Each row was made from one walk, in order. Every step used is in the known rows, and no mark comes twice. Write each row's walk.
Known rows
detus, mezene: [-0.104  1.959  0.894  0.971  1.468  2.195  1.546  0.589 -1.695  1.267
  0.779  3.401  0.384  1.626  1.827  0.267  0.650 -0.692 -1.097 -0.424
 -0.344]
mezene, tego, zedep, rine, buli: [-2.960  0.340  3.133  1.266  1.605  0.706  2.930  0.097 -2.724  1.486
 -0.958  0.363 -0.104 -1.333  1.362  0.946  2.075 -1.749 -2.010 -0.667
 -7.469]
tego, zedep, rine, buli: [-0.519  0.361  3.021  1.360  0.380  1.951  3.529 -0.915 -1.599  0.360
 -0.549 -0.886 -0.168  0.628  1.082  0.294  1.960 -1.227 -1.392 -0.474
 -6.967]
buli, tego, zedep, rine, mezene, detus: [ 2.652 -1.727  3.064  0.839 -2.634  4.883  3.602 -2.812 -0.011  0.000
  0.555 -0.368 -2.120  5.682  1.186 -1.049  0.705 -2.250 -0.147 -2.338
 -2.989]
mezene, detus, zedep, rine, buli, tego: [ 8.137  0.765  2.594 -0.392 -1.437  2.371  4.163 -0.923  1.855  0.169
  0.505  3.631 -0.560 -4.529 -0.295  2.553  3.333 -2.427 -0.647 -2.993
 -6.997]
zedep, detus, mezene, rine, buli: [-1.200  2.388  0.185  1.142  2.809  2.333  1.670  0.756  1.106 -1.052
  2.660  3.577  0.429  1.873  1.324  0.147  2.837 -2.849 -0.547  0.699
 -5.421]
rine, zedep, detus: [-0.138  1.342 -0.271  1.345  0.876  0.649  2.250  1.113 -0.956 -0.360
  0.555  3.172  1.208 -0.565  1.932  3.290  0.209 -0.161 -0.879 -0.020
 -0.039]
mezene, tego, zedep: [-4.889  0.433  1.807  0.994  2.731  0.264  2.732  0.374 -3.775 -0.094
  0.217  2.223 -0.274  2.474  2.292  0.478  0.419 -0.290 -1.865 -1.113
 -2.083]
rine, zedep, detus, mezene, tego: [-2.555  2.113 -0.239  1.196  2.215  0.309 -0.018  2.103 -2.558  1.676
  0.856  4.311  1.505 -2.422  2.003  3.103  0.013 -2.515 -1.618  0.379
 -0.231]
zedep, detus: [-2.116  0.670 -0.113  1.252  1.881  0.161  3.260  1.244 -0.315  0.129
  1.471  2.920  0.174  1.171  2.000  1.555  1.195 -0.127 -0.500 -1.122
 -1.889]
tego, zedep, detus: [-4.291  0.013  0.569  1.387  2.096  0.490  3.485  0.142 -1.681 -1.397
  2.010  0.440 -0.161  4.159  2.084  0.267  0.649 -0.958 -0.776 -0.843
 -3.381]
detus, zedep, rine: [ 0.985  1.378  1.877  0.724 -0.426  0.101  3.225  0.958 -0.121  2.079
 -1.973  5.097  0.203 -1.622  1.802  1.416  1.651  1.503 -0.706 -2.521
 -1.850]
buli, rine, mezene: [-3.943  0.333  0.712  0.922  1.523  1.405  4.504  2.563  0.943  0.238
 -0.175  1.502 -0.557  2.164  2.303 -0.779 -0.321  1.848 -0.332 -0.440
 -0.730]
mezene, detus, zedep: [ 3.153  1.269  0.971 -0.330  0.178  0.835  3.714 -0.094  1.329 -0.125
  0.554  5.441 -0.162 -0.153  1.322  2.338  1.922  0.736 -0.911 -3.270
 -1.504]
tego, zedep: [-2.471  0.614  1.661  1.149  1.568  1.577  3.327 -0.728 -2.696 -1.105
  0.621  1.061 -0.336  4.283  2.070 -0.174  0.379  0.424 -1.239 -0.744
 -1.891]
mezene, detus: [ 2.652  0.659  1.011  0.471  0.196  2.411  3.341 -0.849  0.161  0.241
  1.016  2.661 -0.199  2.296  1.377  2.127  1.359 -0.050 -1.126 -2.058
 -1.655]
rine, buli: [ 1.230  1.615  1.388  0.754  1.895  1.324  3.806  0.675 -0.064 -0.244
  0.529  2.586  0.126 -1.296  1.210  1.591  2.222 -0.182 -1.171 -0.536
 -4.165]
tego, zedep, detus, mezene: [-4.219  0.840  0.487  1.327  2.296  1.408  1.800  0.080 -2.201 -0.398
  2.730  0.546  0.133  4.206  1.934 -0.558  0.420 -2.679 -0.868 -0.199
 -3.275]
mezene, rine, zedep: [ 0.883  2.422  0.822  1.290  0.401  2.795  1.663 -0.301 -0.892 -1.753
 -0.752  5.202  0.962  3.039  2.237  1.941  0.481  1.359 -1.088  0.490
  1.760]
buli, rine, zedep: [-0.774  1.781  0.354  0.884  1.419  1.143  3.208  2.233 -1.374 -0.527
 -0.572  1.710  1.511 -2.117  1.603  2.566 -1.033  1.447 -1.403  0.876
 -0.596]

Which walk is each row?
[ 3.790  0.817  1.829  0.234 -1.547  1.256  3.318 -0.411  1.248  2.045
 -1.034  4.438 -0.076 -0.965  1.183  2.397  2.119  0.361 -0.822 -3.492
 -3.014] : mezene, detus, zedep, rine
[ 1.213  1.086  2.375  0.673  1.793  3.787  3.718 -1.756 -1.194 -4.424
  2.180  1.929 -0.950  4.141  0.898 -1.064  2.127 -2.062 -0.695  0.301
 -5.625] : mezene, rine, buli, tego, zedep
[-5.095  1.977 -0.600  1.022  3.425 -0.230  1.023  3.913 -2.089  1.307
  1.148  2.422  1.913 -4.253  1.700  2.790 -0.885 -2.134 -1.729  1.238
 -2.453] : buli, rine, zedep, detus, mezene, tego
[-2.598  2.059 -0.237  1.405  2.200  2.289  1.155  0.620  0.150 -0.533
  2.235  4.456  0.335  4.738  2.220 -0.365  1.471 -1.567 -0.351  0.035
 -1.688] : zedep, detus, mezene, rine
[-0.890 -0.020  2.094  1.661 -1.306  2.391  3.061  0.439  0.542  2.779
 -2.044  2.583 -0.918  2.996  2.460 -0.407  0.801  1.080 -0.242 -1.559
  0.080] : zedep, rine, mezene
[-4.045  0.848  2.691  1.505  1.255  1.515  0.745  0.085 -4.325  2.971
 -0.690  1.303  0.149  1.621  1.971 -0.316  0.504 -2.442 -1.858 -0.537
 -3.706] : detus, mezene, tego, zedep, rine
[ 0.509  1.970  1.352  0.952  2.017  2.436  3.235  0.030  0.754 -1.813
  0.546  4.008  0.007  1.969  1.582  0.529  2.767  0.200 -0.922  0.056
 -4.095] : mezene, rine, buli
[-3.206 -0.749  2.766  1.782 -1.079  2.657  3.179 -0.807 -1.062  1.258
 -1.496  0.158 -1.198  5.826  2.533 -1.711  0.278  0.260 -0.492 -1.293
 -1.394] : tego, zedep, rine, mezene
[-2.217  1.911  1.007  0.792  2.828  0.946  0.923  1.464 -2.888  2.254
  0.373  4.581  0.341 -0.370  2.111  0.924  0.701 -1.134 -1.723 -0.576
 -0.691] : detus, mezene, tego
[-6.708 -0.068  0.757  1.202  3.447 -0.838  2.891  1.070 -2.790 -0.093
  1.598  1.743 -0.181  1.945  2.240  0.830  0.692 -1.348 -1.347 -1.065
 -3.674] : mezene, tego, zedep, detus
[ 0.095  0.012  1.293  0.690  2.125  1.618  4.294 -0.424 -1.054 -2.986
  3.536 -0.273 -0.740  0.636  0.623  0.337  1.926 -3.667 -0.596 -0.330
 -7.347] : rine, buli, tego, zedep, detus
[ 3.502  1.692  1.673  0.598  1.445  3.508  3.616 -0.693  0.249 -2.911
  1.641  4.213 -0.590  1.484  0.825  0.211  2.672 -1.229 -0.509 -0.023
 -4.356] : mezene, rine, buli, tego
[ 5.212  1.050  2.334 -0.035 -0.878  1.339  3.902 -0.185  2.401  1.450
 -0.608  3.545  0.001 -3.720  0.387  2.783  3.447 -0.754 -1.016 -2.913
 -6.693] : mezene, detus, zedep, rine, buli
[-1.451 -0.287  0.812  0.920  1.651  1.609  3.731 -0.548 -2.178 -2.428
  3.219  0.649 -0.746  3.323  1.379 -0.073  0.556 -2.443 -0.338 -0.853
 -3.771] : buli, tego, zedep, detus
[ 1.478 -0.265  2.817  1.295 -0.742  2.998  3.300 -1.596 -3.170 -0.190
  0.244  0.124 -0.860  2.650  1.232 -0.368  0.490 -1.612 -0.673 -0.995
 -3.687] : buli, tego, zedep, rine
[-0.734  0.397  0.690 -0.370  0.553  1.040  5.019  2.025  3.407 -0.013
  0.196  3.546 -0.680  0.457  1.667  0.447  0.700  1.520 -0.318 -2.654
 -1.555] : buli, rine, mezene, detus, zedep
[ 5.303  1.332  2.618  0.106 -0.403  1.239  4.059  0.476  0.457  0.369
 -0.484  4.447 -0.328 -5.045  0.307  1.408  2.860 -1.248 -0.557 -2.061
 -5.821] : detus, zedep, rine, buli, tego
[ 0.792  3.172  0.715  1.260  0.601  3.771 -0.022 -0.326 -1.381 -0.879
 -0.086  5.204  1.217  3.181  2.076  1.060  0.254 -0.373 -1.151  1.180
  1.830] : detus, mezene, rine, zedep
[-8.235 -0.822  0.906  1.369  2.460 -0.075  3.074  1.237 -1.142  0.189
  1.011  1.892 -1.114  4.439  2.920 -0.749  0.449 -0.986 -0.776 -1.376
 -1.576] : rine, mezene, tego, zedep, detus
[-0.305 -1.363  2.741  1.240 -2.109  3.868  3.331 -2.211  0.418  1.163
 -0.601 -0.655 -1.480  6.143  1.957 -0.677  0.790 -0.763 -0.521 -2.280
 -2.706] : tego, zedep, rine, mezene, detus
[ 1.820  0.455  1.142 -0.214 -0.664  1.714  3.904  0.076  3.031  0.258
 -0.108  5.606 -1.112  2.107  2.005  0.667  1.657  1.384 -0.294 -3.604
  0.696] : rine, mezene, detus, zedep
[ 1.763  2.017  0.465  0.754  2.301  3.411  2.023  0.153  0.747 -2.192
  3.707  3.693 -0.203  1.080  0.781 -0.224  2.714 -4.307 -0.187  0.588
 -5.641] : zedep, detus, mezene, rine, buli, tego
[-1.997  1.545 -0.244  1.165  2.069  1.102  1.631  1.230 -0.756  1.027
  2.228  2.867  0.448  1.384  1.910  0.738  0.933 -1.987 -0.560 -0.433
 -1.865] : zedep, detus, mezene
[ 4.257  1.243  1.667  0.374  1.404  2.429  4.050 -0.006 -0.586 -1.432
  1.642  2.648 -0.461 -1.824  0.489  1.152  2.074 -1.655 -0.835 -0.586
 -4.451] : rine, buli, tego
[ 0.658  2.900  1.259  0.885  2.206  3.389  1.589  0.079  0.223 -0.877
  1.197  4.036  0.259  2.182  1.461 -0.289  2.592 -1.473 -1.061  0.673
 -3.777] : detus, mezene, rine, buli
[-2.719  0.553  2.199  0.745 -0.161 -0.394  2.842  2.146  0.406  3.581
 -3.058  6.450 -0.849 -1.291  2.695  0.306  1.440  1.296 -0.715 -3.010
 -0.069] : detus, zedep, rine, mezene, tego
